What can hang from each mark
reve: povoniz sokun
ladi: povoniz sokun
pozetof: goke ladi reve
povoniz: ladi reve
goke: povoniz pozetof sokun

Every row comes from one small tree of marks. Brackets hold a mark, then the marks that hang from it, in alphabetical order. Every link used is in the known rows. Which tree was each row made from?
Known rows
{pozetof goke {ladi povoniz sokun}}: [ 33  -8 -17   5   1   3  16  -3  -9  21 -27 -28  -4 -13  10  16   3 -27
  12 -13 -21  -5 -24 -22  49  28 -17  17  -5 -21 -10 -59 -26  -4  22 -17
  29  14  -9  -7 -20   1  57 -23  -8 -13]
{goke pozetof}: [ 29   3 -18   4  -1  -4  29 -10 -36  19  14  22 -12 -14 -17 -12  11  14
  -5   9  -6  -4  15 -14 -17   9 -43  22 -15  -9  -1  35  -2  12 -15   8
 -10  13   6  -4 -24  -7  -1   1   5  12]
{goke povoniz {pozetof ladi} sokun}: [  1  33 -13   2 -22 -24  15  -9   1  16  33  19  24 -48  -3   3  -5   7
 -19  24  -2 -15   8   8 -55 -14  25   9  10  25   7  -2  42  20  -3   8
   5   0  13 -11 -12  15 -53 -52   0  35]
{goke {povoniz ladi reve} sokun}: [-10  27   4  30  -2 -60 -23 -19  20 -25   3  31  -8 -12  29 -10 -55  46
 -16  20  15   2  33  25 -39 -34   1   3   6  40  33   0  12  62 -23  18
   0 -41  34   0  22  11 -53   8 -22 -19]
{goke sokun}: [ -3  16  -7   5  -4 -44  -5  -8 -13   4  22  -2  -4 -18  16   4 -14  16
 -17  25  11 -17  11  25   9  -8 -60  30  18  13  13  26 -15  29   3  17
  11  -4  -5 -13  33  25 -33   3  -3  -1]
{povoniz ladi {reve sokun}}: [-25  -8   0  22   8 -38 -22  -9  -3 -28 -22  25 -22   1  37  -9 -22  47
  -3  20  13  16  55   4 -21  -2  -7 -20  -5 -12  38  30 -35  28 -36   3
  -1 -35   4   3  13 -39 -10  48 -16 -43]
{ladi {povoniz reve} sokun}: [ 27  -6   0  36   0 -39  -8  -6 -46  19 -27 -10  -7  21   6  20 -45   6
  29  -5  -4  14   8 -23  47  18 -46  44 -30  -6   9 -11 -37  46  -2 -14
  10 -10  36  12 -18  -5  41  -9  -6  -8]
{reve povoniz sokun}: [-40 -21  -7 -14  -5 -10 -27  15 -12 -14 -15   7  -9  23  31   2  26 -14
   1  30  11 -18  31   7  34 -17 -24 -18   9 -41  34  31 -24 -18  25   9
  -6 -34 -17  17  22  17 -12  15  15  11]
{pozetof {goke sokun} ladi reve}: [-16   5   3 -20  -1  16  -1  -1  28   8  12 -47  16 -18 -12  -1  24 -27
 -20   0  -3 -13 -40  23  24  10  19  -4  27  12  -8 -18  -8 -31  21   5
  29  31 -33 -22  41   8   0  12   2 -20]
{goke povoniz pozetof}: [ 29  11   0   9 -11  -8  33  -6 -19  13  13  41   0 -16  -6  -9 -13  17
   8   3  -3  -6  14  -5 -48 -13 -15  10 -13   5  -9   9  23  21 -13   2
 -33  -1  26   7 -33   8 -19 -22   3  31]
{reve {povoniz ladi} sokun}: [-39 -13 -23 -12  10  -9 -40  17   0 -43 -17  23 -21  33  40   2  14   7
   1  12  23   5  32   2  21 -24 -12 -30  -2 -41  40  30 -18 -13  12   5
  -9 -53 -24  16  21  -4 -10  22  -2  -9]
{ladi {povoniz {reve sokun}}}: [ -7  -9  -3  17 -23 -39   9  -9 -47  17 -24  -6   5  -6   9   8 -29  -1
  20  15  -1   1  14   0  24   3 -26  20 -27 -17  31  16 -33  19  10 -14
 -12 -16  15  -2  21  -6   6  20   4  -7]
{pozetof {goke sokun} ladi}: [  0   8 -17  -8  -4  -8  13 -18  22  10   0 -20   2 -41  14 -12  21  -8
 -36  18 -12 -34  -9  14  17  10  -7   5  32  -1   6 -34 -10  -2  14  21
  35  11 -22 -20  20  14  -6   6   1 -19]
{goke {povoniz reve} pozetof sokun}: [  2  23  -2  19 -17 -48  12 -13 -13  14  18  30  14 -29 -10 -20  -7  28
 -22  24   6 -18  30  15 -42 -12   6  24  -5  32  28   7  33  60 -15  25
  -7 -19  46 -13 -12  13 -58 -16   3  20]
{ladi sokun}: [ 22  -7  11  18  10 -18 -10   6 -23   7  -5   0 -22  15  23  19 -21  19
  16   0   6   8  21 -12  22  19 -70  26  13 -10 -17   1 -35  27 -15  -2
  10   5  10  17 -24   8  31 -19  -6   3]
{povoniz ladi reve}: [  2   9  -8  31  17 -29 -13 -27   1 -23 -23  28 -29   4  15 -22 -45  50
  -5  12  -2  13  44  -6 -20  -8 -21  -6 -12  14  23  24 -29  40 -45  10
   4 -26  21   3   9 -32   2  55 -10 -49]
{ladi povoniz}: [ 30   6 -14  12 -15 -25  16 -15 -45  18 -12  -2  -3  -5  -1  13 -45  -9
  22  -3 -13   2 -16  -7  30  -4 -57  35 -31  -8   3  11 -24  10  17 -13
 -18   0   5  -4  20  12  18   6  -2   1]
{goke {pozetof ladi}}: [ 15  12 -19  -1  -9   9  29 -14 -20  22  11   9   3 -35 -17  -5  12   5
  -7  20 -17  -8  15 -23 -39  10  -3   6  -3  -9  -5  21   3  -7 -14   1
   5  22  -4  -7 -22 -19   4 -12  12  11]
{pozetof goke {ladi {povoniz reve} sokun}}: [ 22  -9 -11  17  -3  -4  12 -13  -3  22 -39 -30   2 -14   7   2  -3 -17
   5  -1 -28  -7  -8 -23  46  34   4  18  -7 -15   2 -63 -30  10  11 -11
  34   6   9  -4 -19 -11  55  -4  -4 -26]
{goke {povoniz ladi {reve sokun}} pozetof}: [ -1   1   2  19  -2 -24  11  -2  -7 -14  -2  55  -5 -11  12 -14 -14  44
   3   4  16  17  45  -8 -64 -10  26 -15 -21  -2  23  15  17  35 -35   0
 -30 -36  29   5 -34 -27 -31  -3 -17   3]
{pozetof ladi reve}: [-19   3  23 -10  -9  25  -8  -9  10   4   5 -36  15  -8 -15  20 -23 -14
   8   8 -15   6 -19   2 -17   1  15 -19  15  12 -26  22 -17 -40  -1 -18
   8  39 -23   9  31 -11  11   8  15  -7]
{goke {povoniz {ladi sokun}}}: [ 27  10  11  21  14 -24 -14   1   8 -27  -4  38 -25  14  40  13 -61  41
  17 -12  13  24  20  -3 -27 -15 -30  -4   2   7 -15 -13   0  37 -23 -11
 -17 -26  18  22 -25   3   4 -23 -27  -2]
{pozetof {goke sokun} reve}: [  0  -9   6 -13   6   5   1   6   5   1  12 -29   1  11 -11  -8  27 -16
 -16 -17  10  -9 -37  34  50   8 -27  19  13  12  -4  -1 -14  -8  21  15
   7  15 -25 -25  41  22  -7  32  -1 -18]

Write each row's tree
[ 10   2  -2  39  27 -33 -29 -10   0 -20 -26  23 -35  23  26  -5 -45  54
   6  -2   8  28  49 -20  -5   8 -28   4  -8   7  14   7 -34  54 -50   5
  15 -28  28  13 -21 -34  22  26 -24 -42]  {povoniz {ladi sokun} reve}
[ 20  14   3   1   8  11   7   5  -2 -14  17  37  -4  14 -17   0 -23  21
  16 -29  11  32  -8  -6 -51 -20  17  -9 -26  17 -17  22  35   7 -22 -14
 -39  -7   9   1 -17 -15 -12  -8 -16  12]  {goke {povoniz ladi} {pozetof reve}}
[ 16   4  18  -2  -8  15  21   4 -15  10  21  18   8   3 -27   1 -11   5
  17 -15   3   8 -11   2 -38 -11   8   4 -17  13 -24  21  30   1 -10 -11
 -39  14  15   6 -17   3 -19 -14   3  33]  {goke povoniz {pozetof reve}}
[  3   3 -27  11  32  -2 -46   7   1 -34 -20  22 -35  52  26   3 -14   9
   7  -5   4  11  22 -20  37 -19 -32  -3  -7 -12  15  13 -11  14  -5   8
   9 -42   1  23  -8   0  23  13  -3 -16]  {reve {povoniz {ladi sokun}}}
[-35   0 -15 -28   3  33 -24   3  39  -8  -4 -43  18   9 -14  -6  41 -48
 -25   0 -11 -22 -40  16  54  -5  37 -17  20   8  12 -20   3 -44  41  14
  33  11 -29 -12  45  19   0  21  21  -9]  {pozetof {goke sokun} ladi {reve povoniz}}
[ 11  24  -9   8 -15 -38  17  -1 -17  14  36  32   7 -27  -5  -6  -5  17
 -16  12  13 -12   9  17 -36 -18 -12  29  -1  22  10  10  35  40  -4  15
 -15  -9  24 -14 -10  27 -58 -40  -7  38]  {goke povoniz pozetof sokun}
[-10 -15   2 -13  -4  12  13  19 -35  16  19  -1   9   7 -22   9  32   0
  11  -5  14  15   0   1  -8  13  -9   5 -11 -20  -6  53  -2 -20  -8 -10
 -21  20 -19  -6  -3 -17  -5   3   4  21]  {goke {pozetof {reve sokun}}}
[  7 -19   9   9   4 -16  13 -10  19 -23 -18  28 -22  -5  36 -26  -2  27
  -8  -4   4  -6  22  13  -2  -3  -3 -15   2 -13  20 -36 -11  21 -12  11
 -13 -33  12  -3  -4   1  -6  33 -15 -29]  {pozetof {goke {povoniz ladi {reve sokun}}}}
[ 33  18 -11  10   7  -9  19  -7  -6 -12  12  56 -14  -7   4 -10 -26  35
   4 -12   5  19  20 -12 -59 -22  -6  -3 -21   4  -5   9  32  28 -27  -4
 -33 -21  17   1 -36 -11 -14 -16 -19   9]  {goke {povoniz ladi} pozetof}
[ -3   6 -13 -18 -10  13   4  -1   7  17   1 -53  29 -12 -22  13   8 -45
  -6 -17 -11  -4 -61  16  51  11  24  17  -1   9  -3 -23  -3 -29  43 -11
  21  24 -27 -29  50  10  14   3  -1 -16]  {pozetof {goke sokun} {ladi povoniz} reve}
[  3 -18 -11 -13  41  38 -33  16  18 -32 -19 -12 -24  65  -3  -5  23 -19
   3 -38   7  11 -26  -2  73   1  -6  -9 -10 -10  -4 -10 -12 -23  13   8
   6 -15 -20   2  10   1  41  40   0 -28]  {pozetof goke {reve {povoniz {ladi sokun}}}}
[-17   1  14  11 -28 -11  22  -6  -3  13   1  22  18 -43   1 -10   1  15
   0  33  -7 -12  43  -8 -71  -1  52 -21  -2  -4  15  -3  18  10 -21   0
 -12  -4  29   8 -33 -20 -30 -24  10  25]  {goke {povoniz {reve sokun}} {pozetof ladi}}
[ 19 -11  18  -4  16  23   2   3  28 -23  -3   5 -15  22   3  -8  -9   2
   7 -38   6  12 -31  19   9  -8   3 -14  -6   8 -22 -20   3 -12   2  -2
 -24  -1 -12  -3  16   9  12  31 -15 -22]  {pozetof {goke {povoniz ladi}} reve}
[-32 -31  19 -29  -9  33   3  13  22   1  -4 -44  14 -12   2   8  40 -31
  -4  -5   0  -4 -23  12  17  24  30 -31  26 -28 -10 -11 -24 -57  20 -14
  12  25 -44  -9  29 -13  13  15   3 -13]  {pozetof goke ladi {reve sokun}}
[ 40 -11   1  10  18  -7  12  -1  20 -22 -18  27 -28  11  31 -12 -14  23
   0 -26   3   2   3   0  15   1 -29   2   3  -8 -13 -47  -8  25  -7   5
  -9 -24   6   0 -24  12  20   0 -26 -19]  {pozetof {goke {povoniz {ladi sokun}}}}
[ -5 -24  -2 -22  18  40 -10   6  14 -14 -16 -23  -8  45 -22 -20  33 -36
  -3 -18  -6 -16 -32  12  71  -6 -12  -5  -2 -10  -5  -7 -13 -35  30  18
  -2   5 -16  -3  30  21  23  53  23 -13]  {pozetof goke {reve povoniz}}
[ 28  11 -26  11  -6   0  17  -3 -40  36   0  -1   8 -17 -16  19   1 -10
  14   3 -14  11   1 -40  -5  21  -6  27 -22 -14 -11   2   5   6  -2 -21
  13  18   9  -3 -40 -21  32 -44  -3  19]  {goke {pozetof {ladi povoniz sokun}}}
[  4  14  17  -8 -17  24  20  -1   4  13  18   7  23 -19 -26   7 -12  -5
  14   0  -9   8 -11 -11 -58  -7  43 -12  -5  15 -27   7  34 -20  -8 -15
 -22  25   8   9 -20  -7 -14 -29   8  32]  {goke povoniz {pozetof ladi reve}}
[-11 -21   3 -16  21  51 -30  18  30  -7 -23 -46   2  36  -8   8  38 -46
   1 -17 -13  -3 -32 -11  63  16  30 -17  14 -11 -16 -38 -10 -45  27  -3
  35  14 -19  12   0   0  47   4  13 -11]  {pozetof goke {ladi sokun} {reve povoniz}}
[-22 -14  -8 -19   2  22  -6  20 -28   2  11   0   6  27 -26   3  43 -18
   7   0  12   4   0  -3  14   1   5  -5 -16 -21   7  52   9 -27  10  -1
 -13   2 -13   0  -1  -6  -6  11  18  24]  {goke {pozetof {reve povoniz sokun}}}
[-31  -4  12  -9  11  31 -48  14  16  -7 -11 -41   6  37 -10  29  -5 -31
  18   2 -10  10 -13 -17  29   3  24 -20  13   1 -17   3 -11 -41  11 -19
  26  15 -12  26   5   1  32 -11  20   8]  {pozetof {ladi sokun} {reve povoniz}}
[-12   7 -16 -15   3  37  -4   3  -8  10   6  -9  14   5 -41  -1  26 -27
  -1   4 -15  -1 -10 -24  -6  -2  30 -10 -15   1  -5  31  15 -37   6  -2
   7  20 -11   3  -5 -18   7   0  26  19]  {goke {pozetof ladi {reve povoniz}}}
[ -8   9   4   6 -16 -19  12 -22  39   3  -9  -9  12 -46  15 -21   1  -2
 -29  28 -13 -38   7  20 -14  -2  29  -9  31  18  20 -57   7  14   5  24
  25  -4  14 -11  14  19 -25   3   1 -15]  {pozetof {goke {povoniz reve} sokun} ladi}
[ -5 -10  25 -10 -17   8  16  20 -19   6  21  17  17   2 -13  11   7   4
  21  -8  15  13  -2   5 -36  -4  19  -6  -9  -5 -12  30  22 -11  -2 -14
 -45   5   3   6 -13   1 -25 -21   2  41]  {goke povoniz {pozetof {reve sokun}}}
[-13  30  -4  16 -23 -34   9 -16   4  18  18  18  23 -51 -11 -15 -10  20
 -26  37  -5 -18  28   5 -64  -9  45   5   8  35  27  -8  36  41 -17  18
  11  -6  40 -10 -14   2 -56 -31   5  20]  {goke {povoniz reve} {pozetof ladi} sokun}
[  4  28  -4  -3   8 -17  -9   9   5 -11  38  30   7   4 -14   5 -13  25
  -7 -21  26  26 -11  15 -40 -27  21   8 -13  33   0  27  51  27 -14   1
 -20 -15   7 -16   2  -1 -48 -24 -22  15]  {goke {povoniz ladi} {pozetof reve} sokun}
[  8  -3   6  12  -8 -33  15 -15  19  -1  -6   7  -4 -19  16 -33   0  11
 -26  10   1 -35  10  30  12  -5 -17  16  17  16  20 -38  -3  41   3  31
   4 -15  22 -14  11  31 -30  21  -1 -16]  {pozetof {goke {povoniz reve} sokun}}
[ 21 -13  -1   2   9  12  11  -4  16  11 -20 -24 -15 -15  22   1  18  -8
  -7   2 -17 -13   2 -14  26  32 -17   2  25 -20 -17 -52 -27  -6   0   0
  35  18 -12   2 -23  -3  42 -14  -4 -17]  {pozetof goke {ladi sokun}}
[  5 -21  21  -9  13  40  -6   9  23   8 -10 -47   2  12  -7  14  22 -25
   5 -21  -8   5 -31  -5  37  35  11 -10  22  -6 -35 -36 -21 -31   6 -13
  30  35 -23   0  -5  -8  48  -1  -3 -16]  {pozetof goke {ladi sokun} reve}
[ 20   8 -17   5   1   5  16  -1 -21  26   8   4  -3 -21 -11   8  13   8
   2   9  -8   3  17 -31 -24  23  -9  12   3 -10 -16   9  -1   4 -20  -7
  17  21   5   5 -46 -23  20 -38   0  15]  {goke {pozetof {ladi sokun}}}
[ -1   8  -4 -10  -7  31  15  -2 -12  20  17 -12  14 -14 -36   2  15  -9
   2   3 -12   8 -10 -15 -25  11  19  -4  -8   5 -19  32   9 -27  -9 -12
   2  37 -13  -3  -9 -26   9  -6  15  15]  {goke {pozetof ladi reve}}
[ 23 -12  15   3  -4   7  12  -2  28   4 -17  -7  -4 -18  30   2   0  -6
   0  -3 -14 -15  -1  -8   3  17   5  -7  27  -9 -19 -71  -6  -1   3  -5
  17   9   6  10 -31  13  27 -34  -7  -1]  {pozetof {goke povoniz} {ladi sokun}}
[ 14   5  22  38  12 -32 -17  -8  14 -26 -20  33 -22  15  32  -3 -65  50
  14  -2   6  19  41  -5 -35 -11 -10  -9  -5  20   5 -16  -7  53 -37  -3
 -10 -33  43  24 -26 -11   2   0 -19 -17]  {goke {povoniz {ladi sokun} reve}}
[-66 -14  14 -26 -10  29 -35  13  13 -11  -6 -37  20  17   0  22  17 -35
   9  17   0   0  -6   4  10  -9  47 -41  17 -22   5  27 -12 -64  25 -15
   7   7 -34  18  39  -3   0   8  26  11]  {pozetof ladi {reve povoniz sokun}}
[-16  22 -15 -13  -9   2  -1   0 -11  23  37 -18  26 -27 -35  10  23  -8
 -18  11   5   0 -17   3 -19   6  20  13   6  24  -1  35  23  -7   3   1
  17  28 -15 -20  15  -9 -28 -23   6  16]  {goke {pozetof ladi reve} sokun}
[ 10   6  20  -1  -9  22   7  13  -2  15  16  -3  19  -3 -20  23 -11  -3
  20 -13  -4  18  -7 -18 -46   3  38  -6  -1  15 -35  -7  30  -6 -13 -25
  -9  25  14  15 -41  -7   5 -49  -3  37]  {goke povoniz {pozetof {ladi sokun} reve}}
[ 19  16   2   4 -23   4  33 -12  -3  15  10  27  12 -37  -6  -3 -12   6
   1  15 -17  -8  13 -16 -66  -8  23  -9  -3   6 -13  -7  31   1 -10  -8
 -15  10  17   7 -34  -2 -17 -37   6  29]  {goke povoniz {pozetof ladi}}
[-14 -40  23 -24   2  19   8  21   0  -3  -2 -26  -2  17   4   0  43 -16
   5 -18  16   0 -23  26  44  19 -19 -10  10 -29  -7   6 -31 -35  17  -3
 -11  11 -36 -11  26   4  11  34  -3 -12]  {pozetof goke {reve sokun}}
[ -8  10   6  -8 -16  19  -4  -9 -10  15  -4 -43  24  -6 -22  30 -39 -32
  26  -2 -18  18 -41  -9  10   0  17   1 -15   6 -18  13 -11 -38  20 -36
   1  35 -20   3  36  -8  25   0   9   2]  {pozetof {ladi povoniz} reve}
[ -1   2 -15 -11  12  28   0   7 -24   8   8   1   0  31 -39  -7  25 -16
   5  -4  -4   4  -9 -13  12  -5  -4   8 -25  -3  -4  47  13 -21   2   7
 -15   9  -3   3  -5  -5   6  15  24  20]  {goke {pozetof {reve povoniz}}}
[ 40  13  -8  19  14 -13   5   7 -10 -10   7  51 -18   7  10   5 -24  41
  15 -21  13  26  21 -23 -42  -9 -11   6 -19   0 -15   0  26  37 -31  -6
 -21 -24  25   9 -59 -13   2 -40 -28  14]  {goke {povoniz {ladi sokun}} pozetof}
[-30 -41   6 -31   5  31 -16  26   7 -18 -14 -27  -2  44   0  -8  59 -40
   1 -15  12 -11 -21  20  69   2   1 -20   5 -34  10   2 -21 -49  37   8
  -7  -9 -35  -4  32  15  11  43  15  -7]  {pozetof goke {reve povoniz sokun}}
[  0  10   1  -5 -14 -13  15 -16  35   4   2  -6  10 -44  20 -12   3 -10
 -27  18 -11 -35  -9  21  -7  -4  14  -5  31  10   4 -54  10   3  16  15
  19   3  -6 -14  14  27 -20 -19  -1  -4]  {pozetof {goke povoniz sokun} ladi}
[  2  -5  21 -11  -1   2   4   7  21  -2  13 -14   7   6  -3  -5   3 -12
  -9 -21  11  -9 -39  38  29  -7  -4   9  14  22 -11 -19   7   0  21  10
  -9   9  -9 -18  35  36 -21  12  -3  -2]  {pozetof {goke povoniz sokun} reve}
[-47 -22  16 -21  -2  16 -33  26  -6 -16   0 -20   4  42   2  14  17 -26
  14   4  14   1  -7  14  36 -12  -1 -21   0 -22   9  44 -18 -41  22  -5
 -14  -9 -24  15  41   8  -5  25  19  10]  {pozetof {reve povoniz sokun}}
[-15  -3 -22 -18  31  17 -37  10  26 -30  -4 -15 -10  45  -8 -15  33 -21
 -18 -26  12  -3 -32  22  71 -15   0  -4  -2   6  17   3   4 -14  28  22
  13 -22 -22 -16  44  16  -1  44  -2 -28]  {pozetof {goke sokun} {reve {povoniz ladi}}}
